Every row comes from one small tree of marks. Brackets hold a mark, then the marks that hang from it, in alphabetical order. Every link used is in the known rows. Which tree was each row made from?
In the rows, zero is written as 128.
Known rows
{rekup tamu}: [ 93 107 134 129  81 146 151 126 151 160 147 137 166 149 116 116 131 148
 164 142 150 109 159 160 123 152 132 134 121 140 161 143 141 152 107 138
  80 133 115 107 173  67 146 131 116 136  92 176  95  83 144 129 126 141
 106  93 150]
{tamu nasez {rekup {loza {validal kitef}}}}: [125 117 142 165  98 140 134 120 123 162 207 176 125 102  95 111 145 145
 151 137 124  94 166 165 135 155 159 131 101 150 144 155 188 122 128 148
  97 136 148  89 163  68 126 148  80 109 114 155 128  98 146 151 118 131
  90 129 164]
{validal boniv kitef loza}: [ 93 110 130 148 122 157  87 151 121 163 147 179 164 108 105  99 174 143
 115 149  94  89 170 171 122 148 158 157 146 142 172 147 194 134 135 167
  79 124 144  92 164  32 136 132  85 130 124 158 124  86 119 151 117 138
  87  93 151]
{fosubi moni {validal boniv kitef loza {zute turu}}}: [ 79 122 146 173 108 162  71 151 141 146 118 186 141 120 154  84 162 110
 111 145  79 107 145 187 134 151 157 154 199 187 162 114 177 148 144 158
  93 127 138  86 179  22 154 140  93 114  94 135 134  94 103 138 140 160
  60 126 155]
{fosubi moni {validal boniv kitef}}: [115 120 136 131 106 149 102 125 159 158 125 137 127 120  97 100 157 132
 124 154  96  91 136 183 124 158 145 138 163 163 155 127 177 139 116 149
  94 127 140  86 180  54 153 134 121 119  94 130 104  76  92 150 152 155
  89 123 146]
{boniv {validal kitef loza {zute turu}}}: [ 73 108 148 178 103 163  65 167 113 138 133 189 157 119 153  90 103 130
 123 123 110 115 162 163 125 162 157 159 178 166 194 126 170 137 149 161
  99 127 128  91 153  22 132 142  86 116  92 158 123  97 128 128 104 162
  85 110 150]
{zute turu {validal boniv kitef loza}}: [100 124 142 168 109 160  84 161 103 154 145 180 152 128 142 105 160 131
 124 134 112 107 173 158 123 152 171 154 134 173 175 136 197 134 146 166
 107 131 128 108 164  25 127 149  78 115  65 158 117  91  99 139 119 148
  76 117 130]
{gidad turu}: [108 112 120 160  78 142 140 146 126 156 139 142 130 146 135 115 120 170
 154 145 154 125 163 158 134 161 124 134 125 145 154 131 144 138 104 139
  96 132 113 103 156  58 148 134 120 142 133 169  89  89 132 128 140 142
 107 116 130]
{gidad {turu {zute {validal boniv kitef loza}}}}: [ 74 127 143 163 104 152  85 168 114 147 139 183 156 143 147  98 147 154
 129 135 113 106 212 173 145 160 156 161 175 172 172 128 180 142 133 167
 107 127 119 104 177  30 132 139  83 135  83 176 129 103  83 127 134 133
  78 122 121]
{tamu nasez {rekup {loza {validal boniv kitef zute}}}}: [ 87 101 157 176 110 159 113 120 118 154 205 191 138  92 102  92 205 135
 154 123 114  87 189 168 147 136 182 137 147 148 144 147 211 132 148 141
  85 129 150  89 186  43 123 149  73 117 113 155 168 116 132 147 107 134
  83 120 165]
{moni {fosubi {validal kitef zute}}}: [ 68 115 142 126  90 145  98 161 151 159 135 157 155 122 101  99 113 170
 125 132 104  99 157 185 137 151 147 148 201 162 179 124 178 140 124 131
  89 123 136  94 167  51 147 149 105 128 101 160 102 101 125 137 119 150
 108 123 134]
{turu {zute {validal boniv kitef loza}}}: [ 73 126 147 143 111 157  82 157 128 150 139 190 165 130 101 102 150 147
 127 137 105  93 202 173 132 153 165 159 181 166 171 146 192 147 135 163
 100 127 127  99 170  37 127 144  77 119  80 175 128 104  94 129 115 134
  77 112 128]
{kitef {validal loza zute}}: [ 67 109 134 139  79 155 116 149 143 148 141 205 149 111 100  98 145 137
 149 131 142 135 170 164 128 150 136 152 181 157 141 150 161 152 126 134
 109 110 140  99 157  56 140 143  95 130 102 177 120 111 133 121 116 145
  78 106 162]
{moni {fosubi {validal boniv kitef loza {zute turu}}}}: [ 58 119 143 159 103 153  67 176 118 152 141 195 161 116 153  83 164 157
 114 138  94 111 170 181 142 144 171 167 203 179 173 123 200 131 157 148
  84 129 138  93 184  21 144 150  73 119  89 154 125 103 116 140 115 156
  85 127 143]
{moni {fosubi validal}}: [ 96 125 119 110  68 136 130 138 146 161 140 151 136 138  86 111 111 191
 154 144 142 123 147 177 131 158 127 145 157 165 141 140 169 133 111 130
  94 134 135  94 175  74 146 155 116 119  99 163  70  77 135 137 133 149
 114 133 136]
{loza {validal kitef}}: [109 119 144 141  99 147 125 157 133 162 148 138 135 114  96 114 139 144
 135 138 138  90 170 153  99 164 149 128 142 146 187 133 169 143 107 159
 104 127 129 102 145  69 129 136 107 126  93 145  96  91 101 135 127 138
  97 110 138]
{turu {zute {validal kitef}}}: [ 83 126 150 138  93 149 113 150 149 148 136 155 153 142  92 120  91 156
 141 131 122 100 193 170 126 158 148 133 168 156 181 135 170 153 110 143
 109 126 111 104 152  55 128 146 105 119  85 177 103 106 108 120 116 138
  96 119 119]
{nasez {tamu {rekup loza}}}: [ 91 108 125 130  89 160 155 110 128 142 189 188 165 126  97 104 153 161
 178 137 151 110 160 174 146 153 136 144 140 165 128 168 166 136 109 124
  93 121 119  98 179  77 142 148  73 125 112 165  95  90 189 134 131 138
 118 113 183]
{gidad {turu zute}}: [ 80 122 130 165  79 138 134 155 134 144 135 156 137 155 136 111 106 176
 158 145 150 127 194 173 140 160 122 136 158 147 155 128 139 149 101 135
  91 134 101 100 162  57 145 133 116 143 134 182  99 102 137 104 135 143
 105 127 125]
{rekup {loza {validal zute}} {tamu nasez}}: [ 73 104 172 154  75 144 152 110 132 149 172 179 156 129 128 113 159 135
 174 123 158  98 175 160 148 160 142 138 128 156 136 137 158 161 122 138
  80 130 130 110 183  75 130 140  90 125  85 187 137 100 128 126 125 143
 100 103 166]
{moni fosubi}: [102 119 129 124  78 139 136 143 129 162 144 150 151 136  92 116 123 204
 153 149 142 121 163 175 131 158 128 153 150 145 156 140 173 130 110 131
  70 138 130 100 161  62 141 150 120 120 128 170  81  84 148 138 114 149
 121 112 132]
{nasez tamu}: [ 85 103 127 123  93 152 151 132 133 153 142 141 168 135  90  97 135 160
 161 146 144 118 165 160 134 164 126 149 143 151 160 140 156 145  99 134
  95 122 109 101 161  77 141 140 111 132  99 165  86  86 148 128 133 147
 123 111 162]
{boniv {validal kitef}}: [108 104 135 140  95 152  95 142 133 151 135 142 142 122  93 104  99 151
 142 137 123  98 153 156 113 169 141 148 140 143 185 136 174 128 121 151
  99 128 129  88 153  57 130 133 112 125  91 157  89  79 123 140 120 156
 118 108 146]
{turu {zute {validal loza}}}: [ 78 133 137 132  80 149 119 145 138 144 136 200 154 150  93 121 105 158
 154 131 141 125 186 169 137 159 137 147 171 172 143 150 165 158 116 150
 108 131 123 106 162  58 132 157  88 113  87 185 102  96 120 113 120 134
  74 120 137]
{rekup {loza {validal kitef}} {tamu nasez}}: [102 108 169 146  91 138 138 119 126 161 176 161 158 122 133 114 144 130
 146 136 130  76 169 164 128 173 147 147  95 153 165 136 171 142 119 159
  82 131 135 105 170  77 129 129  89 121  76 172 116  87 115 149 134 138
 111 101 158]

Which tree is each row?
[ 74 113 157 180  92 160 122 154 118 145 146 159 129 121 138 101 199 136
 163 121 163 127 183 146 121 140 166 128 173 154 161 123 179 159 127 143
 101 137 116 105 174  45 130 148 104 128  82 156 126 114 106 111 119 159
  82 124 137]
{loza {validal boniv {zute turu}}}
[ 64 103 148 188 121 167  72 173 117 150 146 191 165 111 158  93 174 127
 117 134  95 106 178 168 134 144 172 154 177 153 183 129 185 141 151 159
  76 127 130  98 163   8 137 139  79 126 123 160 146 107 124 135 100 151
  78 100 145]
{validal boniv kitef loza {zute turu}}
[ 94 101 145 141  81 139 151 101 132 158 173 174 160 138 125 121 133 148
 163 141 139 103 157 171 152 163 130 146  82 144 129 151 155 145 120 136
  70 134 126 108 182  71 141 138 100 124 107 192 113  77 156 144 122 140
 120  99 162]
{rekup loza {tamu nasez}}
[ 68 100 142 157 125 166  74 159 132 157 147 192 170 104 113  93 183 134
 116 137  90  93 182 174 139 142 163 156 189 144 175 138 191 145 143 157
  80 120 139  96 165  24 140 134  80 132 129 165 150 108 119 142 105 139
  81  88 153]
{validal boniv kitef loza zute}
[ 71 108 166 185 107 160 100 170 116 150 144 149 139 111 146  98 188 126
 136 123 130 100 190 149 115 142 174 132 177 152 192 114 188 153 134 151
  97 130 120 101 163  35 129 139 100 126  90 146 135 115  95 122 116 152
  82 116 135]
{loza {validal boniv kitef {zute turu}}}
[ 95 114 145 138 101 162 145 129 117 148 198 174 156 109 104  96 162 142
 159 133 136  86 175 165 124 160 157 139 152 170 168 148 182 133 107 146
 111 116 125 101 169  81 126 142  65 121  75 146 102 100 146 139 135 138
 111 115 177]
{nasez {tamu {rekup {loza {validal kitef}}}}}
[ 81 120 158 192  90 160 119 156 121 142 193 199 133 112 152 109 149 133
 154 115 140  97 176 162 123 139 174 118 167 166 167 141 183 148 133 139
 104 130 127 102 160  40 131 146  66 112 107 150 131 122 150 126 111 141
  81 118 152]
{tamu {rekup {loza {validal kitef {zute turu}}}}}
[ 90 112 140 139  90 158 115 118 164 144 116 159 132 127  94 100 172 132
 151 137 121 118 141 184 141 146 143 135 197 168 129 128 166 164 120 129
  96 127 136  89 192  55 157 141 125 122  99 143 119  90 108 129 144 156
  77 126 153]
{fosubi moni {validal boniv zute}}
[ 90 109 123 129  94 159 113 136 125 159 146 194 147 109  97  94 189 145
 152 142 143 130 172 159 118 145 144 159 149 150 132 162 183 140 131 149
 108 120 144  93 174  55 131 140  89 132  86 171 111  96 113 134 127 143
  82 110 162]
{kitef {validal boniv loza}}
[ 66  96 144 140  89 160 121 137 142 146 139 169 142 108  94  93 192 143
 166 128 154 130 179 156 129 135 154 137 178 137 142 147 175 149 125 124
 103 118 131 100 176  54 133 138 113 140  90 177 127 117 118 119 120 151
  96 114 153]
{kitef {validal boniv zute}}
[ 73 100 179 156  93 145 128 127 133 152 173 174 163 113 136 109 151 127
 147 121 125  77 184 166 142 164 152 145 133 155 168 129 167 153 124 148
  79 128 132 109 173  66 130 135  88 128  88 178 145 108 115 139 120 141
 101  96 161]
{rekup {loza {validal kitef zute}} {tamu nasez}}
[ 71 119 133 120  70 146 124 142 151 150 138 165 146 134  92 104 121 183
 154 131 137 123 156 181 145 148 134 144 197 165 146 131 170 150 117 118
  92 127 130 100 175  60 151 153 112 124 102 165  91  95 137 128 122 155
 106 132 140]
{moni {fosubi {validal zute}}}
[ 61 115 154 170  80 164 154 136 109 128 187 197 153 127 142  96 168 138
 186 116 172 126 178 160 141 148 154 131 176 189 144 138 170 154 117 123
 113 124 109 107 177  66 132 154  67 121  77 157 113 115 167 112 125 149
  97 133 177]
{nasez {tamu {rekup {loza {validal {zute turu}}}}}}
[ 61  98 148 166  86 158 116 152 126 146 140 173 137 116 139  91 186 139
 168 124 155 140 181 153 122 131 162 136 167 151 149 131 175 149 132 122
 107 121 118 104 176  41 134 140 114 134  81 168 126 121 122 110 115 158
  93 122 144]
{kitef {validal boniv {zute turu}}}
[ 94 107 162 142  87 142 150 100 115 159 179 167 150 123 123 108 206 140
 174 129 158  95 178 155 137 157 153 148  94 151 131 147 182 147 125 153
  80 141 135 105 198  81 122 137  90 126  68 177 126  82 111 139 136 144
 107 106 165]
{rekup {loza {validal boniv}} {tamu nasez}}
[ 81 122 142 158  81 149 123 146 120 144 131 159 138 162 131 109 151 172
 166 129 158 127 205 164 147 157 149 140 161 161 146 133 170 154 116 139
 110 138 104 108 187  51 135 144 112 138  82 182 110 104  95 111 140 139
  93 136 114]
{gidad {turu {zute {validal boniv}}}}
[ 78 107 134 148  84 162  91 139 131 139 132 196 156 127 100  97 123 147
 147 123 134 124 157 160 137 161 134 157 184 166 152 147 163 149 133 149
  99 126 135  93 164  46 138 144  94 123 101 168 113  88 139 125 114 156
  88 103 166]
{boniv {validal loza zute}}
[ 77 113 161 182  93 156 111 175 127 152 141 151 134 118 144 106 138 127
 138 127 136 105 179 151 110 150 163 125 170 155 197 116 168 155 119 146
 100 129 115 101 145  42 133 140 103 122  93 149 120 116 109 120 116 151
  87 117 130]
{loza {validal kitef {zute turu}}}
[102 113 150 145 111 154 117 150 127 164 150 138 136 110  97 107 194 142
 137 136 131  86 181 151 103 152 161 133 148 137 183 134 195 137 116 162
  97 130 135  96 168  57 131 133 100 128  85 145 110  95  89 144 129 142
  94 110 139]
{loza {validal boniv kitef}}
[ 99 121 135 138 112 159  86 147 121 161 143 178 158 120  99 110 167 142
 124 132 106  97 170 164 128 153 166 157 147 163 167 147 202 138 138 168
 104 124 140 103 166  37 129 146  80 123  77 166 116  88  95 150 120 133
  79 101 138]
{zute {validal boniv kitef loza}}
[ 67 101 149 185 114 163  90 166 122 147 139 158 153 114 150  97 170 132
 131 136 110 101 180 167 131 140 175 135 171 138 184 121 180 145 142 140
  81 126 114 101 164  15 136 134 107 129 117 159 141 108 122 127 103 151
  99 106 132]
{validal boniv kitef {zute turu}}
[ 68  95 185 163 105 154 115 121 125 154 175 171 166 109 134  98 206 120
 149 122 121  72 193 166 144 153 168 148 139 152 163 129 189 152 138 153
  75 128 136 104 195  57 127 132  84 132  75 176 161 104 104 141 123 140
 100  93 164]
{rekup {loza {validal boniv kitef zute}} {tamu nasez}}
[ 96 128 134 157  88 160 106 149 103 152 138 186 147 139 134 110 162 143
 149 130 139 136 165 154 128 150 158 153 131 179 142 143 186 141 141 156
 105 136 126 109 174  37 130 158  86 114  67 166 106  86 109 129 125 149
  73 125 134]
{zute turu {validal boniv loza}}
[ 94 117 140 131  85 162 170 115 118 141 198 182 147 122  97 101 171 152
 188 127 171 109 171 158 129 158 141 138 154 176 136 162 175 141 103 136
 111 123 122 100 177  92 131 147  68 122  78 154  89  96 158 127 141 136
 107 121 183]
{nasez {tamu {rekup {loza validal}}}}
[ 76 110 138 174  78 160  87 151 113 131 130 194 151 134 144  97 114 142
 153 125 140 141 156 159 134 157 144 158 173 173 159 133 160 146 141 146
  99 133 126  95 164  34 135 152  90 118  90 164 116  89 145 114 110 166
  83 118 157]
{boniv {validal loza {zute turu}}}
[ 93 137 115 109  76 139 114 144 134 164 144 187 151 135  97 107 120 183
 140 146 126 122 145 179 133 160 127 163 165 177 135 149 174 134 122 143
  93 131 146  96 175  63 147 156  90 114  98 161  78  78 135 146 131 151
  93 128 150]
{moni {fosubi {validal loza}}}
[ 86 118 154 172 105 160  86 144 153 143 118 152 133 123 144  93 156 115
 121 141  96 103 145 181 132 147 157 135 189 173 164 109 173 150 134 143
  94 124 130  88 176  31 156 135 120 120  90 133 126  94 100 132 139 161
  78 130 142]
{fosubi moni {validal boniv kitef {zute turu}}}
[ 78 106 153 155  96 164 128 144 129 147 141 156 139 116  91 107 206 141
 162 121 157 112 181 152 124 141 157 130 184 143 152 135 182 159 117 143
  99 131 126  99 179  60 133 144 107 132  93 157 125 110 103 120 122 150
  85 111 145]
{loza {validal boniv zute}}
